What can hang from each mark:
fogel: dozagur nuda
nuda: fogel fogufam
notusen: nogu
nogu: notusen
fogufam: sefural
dozagur: fogel lisu
sida: lisu rore
lisu: dozagur nogu nuda sida
sefural: rore
rore: sefural sida

Each row was made from one small tree. Brackets hold a mark, then the marks that hang from it, in alphabetical order. Every link used is in the known rows. Write each row's tree.
Known rows:
(sefural (rore (sida (lisu (nogu notusen))))): [ -9 -19   8  -3   6  19   9  -6   1   0  28   8 -14  19 -30  13  -2  -3
  12   0  17  -2  -8 -11  14  16   1   1  -6   4   4  20  12 -16 -13  -9]
(sefural rore): [-26  -1 -15   9  -6  11   0  21  14 -12  13  26 -20  -5 -17  24  15  12
  25  -5  10  -7 -13 -14   0  29 -19  13 -20  -8  26  23  -1 -18 -15  -2]
(notusen nogu): [ -5  39   6  19   3   5  -3  19  12  -5  -4  14  -7  -5  22  36  10   4
  15 -16  -6   0 -20 -12  -3  25 -14  15 -27 -19   1   4  -9   0 -26 -12]
(nuda (fogel (dozagur lisu)) (fogufam (sefural rore))): [-44  -9 -25  10 -34  14 -10  39   4 -32 -47  -9 -20 -17  15  23  26 -40
  22 -23  39  16 -26   0   9   4 -17 -23 -28 -14  12  38  -1 -13   5  -1]
(fogufam (sefural (rore (sida (lisu dozagur nuda))))): [  2 -32 -18  -7   6  -5   7 -10 -12  -9  30   4 -17  22 -54  17   9   2
   4  -1  10  15  16 -21  11   3  17  13 -11  14  21  11   6 -11  -6   7]
(fogel (dozagur lisu) nuda): [ -9  28   3  17 -26  13  -5   0   4  11 -15  -4   6 -22  25  -5  34 -11
  29 -37 -14 -20 -14 -16   5   5  -7  -8   2 -21  16   6 -12  11  -6 -10]
(fogel dozagur nuda): [ -8  25  -7  18 -18   9  11  15  15  13  -8  -7  -4  -7  17  -1  35   6
  18 -45 -18 -22 -21 -13   1  20 -14  -5  17 -24   5   7  -8   9   0 -10]
(sida (lisu (nogu notusen))): [ -9   7  13  11 -14   0  -3  11   2  18  25   7  -9  18  14   4  -8 -13
 -12  14   1 -19  -4  11   9   1   8   1   0   3 -13  -4   0 -13 -36 -21]
(rore sefural (sida (lisu dozagur nogu))): [ 34  -2   7   1   6  -6  23 -30  -4  -8  34  -5  19  11 -38 -14  -9  20
 -15   7   0   6   0 -15   5 -12  25   8   5  31   2  -9  16   1  11  -8]
(sida (lisu (dozagur fogel)) (rore sefural)): [ 14  -9 -14   2 -13 -11   2 -32 -23  -7   2  -8  49 -13  27 -26 -14  -3
 -17  19 -29   1   5   5   6 -12  28 -15  13  26 -19 -16  -1 -11  32   2]
(sida (lisu dozagur (nogu notusen))): [  0   0  -1  16 -14  -8   0  -2   5  18  31  -1  -3  28   4   4 -13 -20
 -25  23   0 -12  19  12   6  -2  21   3  -3   7 -22 -24   7  -4 -33 -22]
(sida lisu rore): [  0   4  -3   1 -27  -2 -11   0  -9   3  14   2  19 -16  28  -6  -1  11
 -15  16  -4 -13 -21   3   9   4  19  -6  25  13 -27  18  -4 -25   3   2]
(lisu (nuda fogel fogufam)): [-15   9   1   1   7  -4  -8  36  14  -6 -32  14 -18 -10  12  10   0   6
 -22  -8  25   7 -22  17 -16   0 -29  -4   9  -6  -9  10   3   6  -2   0]
(fogufam (sefural (rore sida))): [-13 -13 -20  -2   5  10   7  15  -3 -32  20  18 -23   5 -41  29  16  -1
  36 -28  14   4 -12 -25   7  26  -7  25 -25   7  40  36  -4 -21 -14   7]
(lisu dozagur (nuda fogel) sida): [ 19  -1 -13 -16  31 -22 -13   3  25  -2  -2  -5  -7  25 -16   9 -10   9
 -46  13  18  15  42  16 -14 -12  -5   9  -3 -28 -23 -34   2  18   3 -10]
(rore sefural (sida (lisu dozagur (nogu notusen)))): [ 30  -4   9   3   3   1  23 -28  -4 -12  33  -3  25  20 -31 -12 -17  -4
 -12   0   7   3   6  -7   9  -5  21   6  -5  27 -13 -13  18   4   1 -19]
(sida (lisu (dozagur (fogel nuda))) (rore sefural)): [ 16  -8 -12   3 -11 -12   2 -41 -21   0  -8 -16  59 -15  26 -33  -5  -3
   4   2 -28  -3   2   1  -1 -19  25 -17  19  17 -21 -16  -7  -6  43   6]
(rore sida): [  3  16   1   5   9  14   7  12   6 -21  14  25  -5 -12 -15  15  10  16
  -6 -23   0 -10 -26 -17   2  23  -9  23   4   8  23  21   3  -6 -11  -1]
(sefural (rore (sida (lisu nogu (nuda fogel))))): [  5 -26   9 -12  30  -2   0  -8   3   8  14   3 -16  14 -32   5   3  21
 -14   2  29  13 -13  -8   4  -3  -1 -12  13   0  -1  13  13 -11  10   2]
(sefural (rore (sida lisu))): [-15 -17  -8  -4  -3  21   6  -3   3 -14  18  14  -7  -6 -32  16  15  20
   4   0  10   0 -21 -24  14  18   3   3   2   8  23  32   8 -25   0   1]
(rore sefural (sida lisu)): [ 18   8   4  -3  -7  12  20 -15  -7 -24  20  11  25 -12 -25 -11   5  19
  -8 -11  -2  -2 -28 -24  12  -1  10   6   8  28  11  19   3 -15  12 -12]
(lisu (dozagur fogel) nuda (sida (rore sefural))): [ 39 -11  -5 -26  40 -17  -2 -38 -12   3   0 -11  25  13  -2 -21 -27  13
 -12  22 -30  17  59  14 -12 -16   4   4   1  -4 -19 -47  -3  25  36  14]
(fogel (dozagur lisu) (nuda (fogufam (sefural rore)))): [-35   0 -13   8 -46  20   1  16  -1  -6 -36 -16 -10 -21   2   7  39 -28
  62 -38   5  -2 -14 -18   7   7 -11 -10 -21 -20  30  35 -12   4   1  13]
(nuda fogufam): [-30  17  -9  11 -23  15   2  40  14 -17 -16  21 -12 -25   6  17   8  10
   5  -3   7  -9 -27   3  -5  22 -19  13  -4   0  14  26  -3  -4 -16   7]
(lisu (dozagur fogel) nogu nuda): [ 14  -7   6   5  46 -26  -3 -11  -6  33   9   5 -22  20  -1  -4 -17   8
 -17  20 -31   5  45  13 -18  -6  -5   6   5   1  14 -53   5  26 -12   7]
(sefural (rore (sida (lisu nogu)))): [ -4 -19   4  -4   6  11   6  -4   1   2  32   5 -18   8 -39  10   7  22
   6   6  12  -2 -16 -20  10  12   5   3   4   6  16  22  12 -20  -5   3]
(nuda (fogel dozagur)): [-15  19 -13  21 -11   3  -3  36  23 -14 -19   1  -9  -5  33  15  19  -6
 -24 -29  10  -7 -33   3   6  14 -17 -16   8 -20 -13   8   0  -5   2 -29]

Write each row's tree:
[  0 -11 -16   6 -14 -10 -12 -17 -18   6   3  -6  31 -11  36  -7 -10  -4
 -27  29 -30  -6   7   8   9  -7  26 -16  22  15 -18 -13  -2 -16  15  10] -> (sida (lisu (dozagur fogel)) rore)
[ 27   2   7 -10  -9 -14   4 -23 -20  12  15  -1  32 -10   5 -27 -12  21
 -11  12  -7   1  -9   1   0 -10  14  -8  26  23 -32   1   1  -8  20   2] -> (sida (lisu nuda) (rore sefural))
[ 39  -3  26 -12  29 -12  14 -23  -5   0  13  -4  13  12 -27 -20 -12  23
 -26  -7  14  13 -19  -6  -2 -20   6  -9  23  22 -11  -2  13   1  21 -14] -> (rore sefural (sida (lisu nogu (nuda fogel))))
[ -2  -7   6  -5  -7  13   7   7   3   1 -17 -12  -4 -11  -1  -4  12  13
 -42 -11  15  10 -33  -5  13  -5   3 -29  40   6 -17  18  15   3  21  -5] -> (rore (sida (lisu (nuda (fogel dozagur) fogufam))))
[-24  15 -12   8 -21   2   3  34   7 -13 -23   5  -6 -14   0  10  21  -7
  42 -37   2 -11 -23  -6 -11   9 -15  17  -6  -6  22  32 -20  -2  -8  16] -> (fogel (nuda (fogufam sefural)))
[  8  -4   4  -9  33  -6  -4 -18  10  18   0 -15  -2  38   8   0 -20 -23
  12   3 -26  -7  58  20  -9  -6  -3  13 -15 -35  -7 -50  -7  24  -7  -3] -> (lisu (dozagur (fogel nuda)) (nogu notusen) sida)
[ 16  -9  -6  -2   7   7  20 -31 -14 -23  12   4  35  -8 -18 -14  -3   6
 -17  -2 -22   4  -1 -18  10 -10  18  -3   4  29  15  -8   6  -6  24  -8] -> (rore sefural (sida (lisu (dozagur fogel))))
[ 43   1  -1 -13  17 -25   6 -25  10   0  29 -17  12  24 -17 -14 -28  21
   0  27   1   8  41  12 -14  -8  16  20  -5  -5 -28 -31   5  16  17   9] -> (lisu dozagur nogu (sida (rore sefural)))
[ 14   7  -1  -1 -27  -5   5 -11 -12  -7  14   2  39 -17  15 -21  -5  13
  -5   9  -4  -7 -23  -3   7  -5  17  -7  17  24 -24  16  -4 -23  18  -2] -> (sida lisu (rore sefural))
[ -2  -1   5   4  10 -18   3  35   6  15 -24 -17 -43  16   7   6   2  -7
  -4 -15  20  15  -6  17 -10  -4 -17 -16  12  -8 -14  -2   2  17  -2   0] -> (lisu nogu (nuda (fogel dozagur) (fogufam sefural)))
[ -2   5  15   1  23 -16  -5  30  14  14 -22   2 -29   4   7   3 -12  13
 -18   4  27  11 -13  23 -21  -4 -24  -6  11  -7 -13  -4   5  17  -6   6] -> (lisu nogu (nuda fogel fogufam))
[  5  14  13  -9  14   2  -6  15  18   8  24   5 -27  35  -2  13 -20 -10
   6   9   5 -12  30  17  -3  10 -11  26 -18 -25 -14 -16  -4   6 -34 -13] -> (lisu (nogu notusen) sida)
[ -3 -19   4  -2   9 -14  -3  -9 -11  36  -2 -12 -12   7   4 -11 -15   8
 -27  38 -24   4  24  15  -6 -23  13 -11  18  11  -3 -34   7  16  -2  14] -> (sida (lisu (dozagur fogel) nogu (nuda fogufam)))
[-16  17  12   0 -10   8 -17  11  -5   2 -18  21  -9 -28   4   3   3  -2
   3  11   7   0   2   1  -8  -3 -15   9 -13   2  21   8  -3  13 -26  11] -> (dozagur (lisu (nuda fogufam)))
[ 27  -4 -12 -18  18 -10   3 -37  -2 -10 -12 -19  42   2  10 -22 -13   5
  14   0 -31   4  38   6 -11 -12   6   5   0 -14 -13 -28 -13  13  45  14] -> (lisu (dozagur (fogel nuda)) (sida (rore sefural)))
[-25  10   9 -20   1  20 -22  -3  -5  -6 -49  -3   9 -30  28  -8   7 -17
  29  -2 -25  -8  19   2  -7 -18 -14   3 -15 -28  35   3 -25   8   7  24] -> (dozagur (fogel (nuda fogufam)) (lisu sida))
[ -4 -37  -9 -10  22   9   3 -26 -12   2  13   5  -5   6 -32   4   5  14
  -9  12 -12  13  16 -17   9   2   5  -7   6  11  21  -5  11  -4  13   9] -> (sefural (rore (sida (lisu (dozagur fogel) nuda))))
[-21 -24  -6  -7 -14  11   7  19  -8 -14   6  -3 -28   3 -35  15   6   2
  26   3  19   9 -17 -11   9   4   5   8  -7  14  22  40   4 -21  -7  21] -> (nuda (fogufam (sefural (rore (sida (lisu nogu))))))
[  6   2 -12  10  22 -24  -8   9  18   0  -5   9  -5  12  -3  13  -3   2
 -45   0  17  10  10  14 -16  -3  -9   4   0  -7 -13 -24   7  14  -4 -13] -> (lisu dozagur (nuda fogel))
[ 24  -6  22 -13  -5 -17   8 -16 -17  25   8 -16  15  -7   2 -34 -24  26
  -3  29   3   9  -8  12  -6 -16  13 -15  28  28 -41  -1   5   4  24  17] -> (sida (lisu nogu (nuda fogufam)) (rore sefural))
[ 32  10  15 -19  13  -5   5 -11   4  -2  21  -7  10  27   4 -11 -34  -7
  19   9   8  -2  26  21  -5   7  -2  19 -15 -11 -39 -15   0   6   3  -4] -> (lisu (nogu notusen) (sida (rore sefural)))
[ 22   4  15   1 -14 -10   6 -20 -13   9  22  -5  28   8  20 -23 -26  -9
   5  12   5  -8 -11  13   8  -4  17 -10   5  22 -43  -1   2 -14   3 -11] -> (sida (lisu (nogu notusen)) (rore sefural))
[-32  12  -3   6   1  15  -4  19   1  -3 -43  11   4 -28  31  -2  13  -1
  27 -25 -29 -15 -19   1 -10   6 -28   0   6  -9  27  10 -18   3  10  17] -> (dozagur (fogel (nuda fogufam)))
[-35 -24 -21  -5 -14  11  -1  33   2 -42 -27  -4 -11  -6 -14  24  14 -12
   1 -15  44  18 -39  -4  11   1  -3 -13  -8   5   6  53   0 -30  15   8] -> (nuda fogel (fogufam (sefural (rore (sida lisu)))))
[ -1  14  25   0   5  -4 -16   6  -7  21  -7  10 -20 -14   4  -2  -7  -1
   9  22   8   3  11   9 -16  -8 -10  10 -10   1  20  -5   1  18 -27  16] -> (dozagur (lisu nogu (nuda fogufam)))
[  8  15   9 -10  -5  10  -7  -1   4  16   0  -6 -18  -2   5  -1  12  -1
  -4   5 -15  -3  29  -5   6  -3  -3  -3  -4 -26   6 -15  -4  20 -15  -9] -> (fogel (dozagur (lisu nuda sida)))
[-33  14   4   4  -7  18 -18   3 -13  -5 -50  10  14 -43  39  -6  13 -24
  35 -15 -26 -11  -8  -1  -9  -9 -17  -2 -15  -9  42  11 -21   5   1  18] -> (dozagur (fogel (nuda fogufam)) lisu)
[-42 -12 -31  11 -30  12   5  51  16 -31 -40  -8 -30  -6   8  27  25 -24
  16 -30  34  15 -34   1   8  17 -22 -21 -16 -16   1  39  -1 -13  11  -2] -> (nuda (fogel dozagur) (fogufam (sefural rore)))
[ 38   0   2 -11  14 -15   7 -24   9  -2  26 -15  18  37  -9  -5 -39 -12
   2  19   8   5  48  24  -7   1  13  18 -22  -8 -45 -39   6  16   6  -3] -> (lisu dozagur (nogu notusen) (sida (rore sefural)))
[ -2 -27  -4   2   4  12   9 -18   3   0  32   3  -8  26 -37  14  -5  -4
   3   9  18   4  10  -8  13  14  11   4 -11   7  -1   3  21  -9 -11  -8] -> (sefural (rore (sida (lisu dozagur (nogu notusen)))))
[-19  19   7   6   6   9 -21 -10 -14  -2 -32  15  16 -28  37  -7  15 -23
  29 -20 -33 -17  -2  -9  -6  -6 -12   2 -13  -9  48  -1 -24   0  -8   6] -> (dozagur (fogel nuda) lisu)
[ -2  23  11  19 -16   5  -5   5   3  15   7   1 -17  -8  22   2  15  -8
   9  -3 -10 -13  -2  -6   7   8  -1  -4  -8  -7  15  -7   3   8 -25 -14] -> (fogel (dozagur (lisu nogu)))
[  2 -13   2   5   2 -25  -7   7   9  22  -8 -17  -9  13  -2  -4 -14   6
 -47  29  21  14   5  22  -8 -23  11 -16  23   4 -27 -19  12   9   0  -2] -> (sida (lisu dozagur nogu (nuda fogel fogufam)))
[  0 -13  10   6  -8  -7   2  -1   2  31  10 -10 -12  24  -6  -3 -20 -10
 -26  33   8   3  24  21  -3 -11  11  -4   7   7 -31 -28  14  16 -26  -7] -> (sida (lisu dozagur (nogu notusen) (nuda fogufam)))
[ -5  21   0  -1 -25  17  -9   8   7  -2  -2  -4 -10 -10  13   4  17  -8
   2  -2 -12 -11  14  -8  13   4   0   1 -14 -26  12  -3  -6   8 -15 -16] -> (fogel (dozagur (lisu sida)))
[ -8  15  21   5  21  -3 -20 -15 -15  18 -21   6   5 -16  31 -15   5 -18
  33 -10 -31 -16   9  -2 -11 -12  -9   2 -11 -10  41 -13 -20   6 -10  10] -> (dozagur (fogel nuda) (lisu nogu))
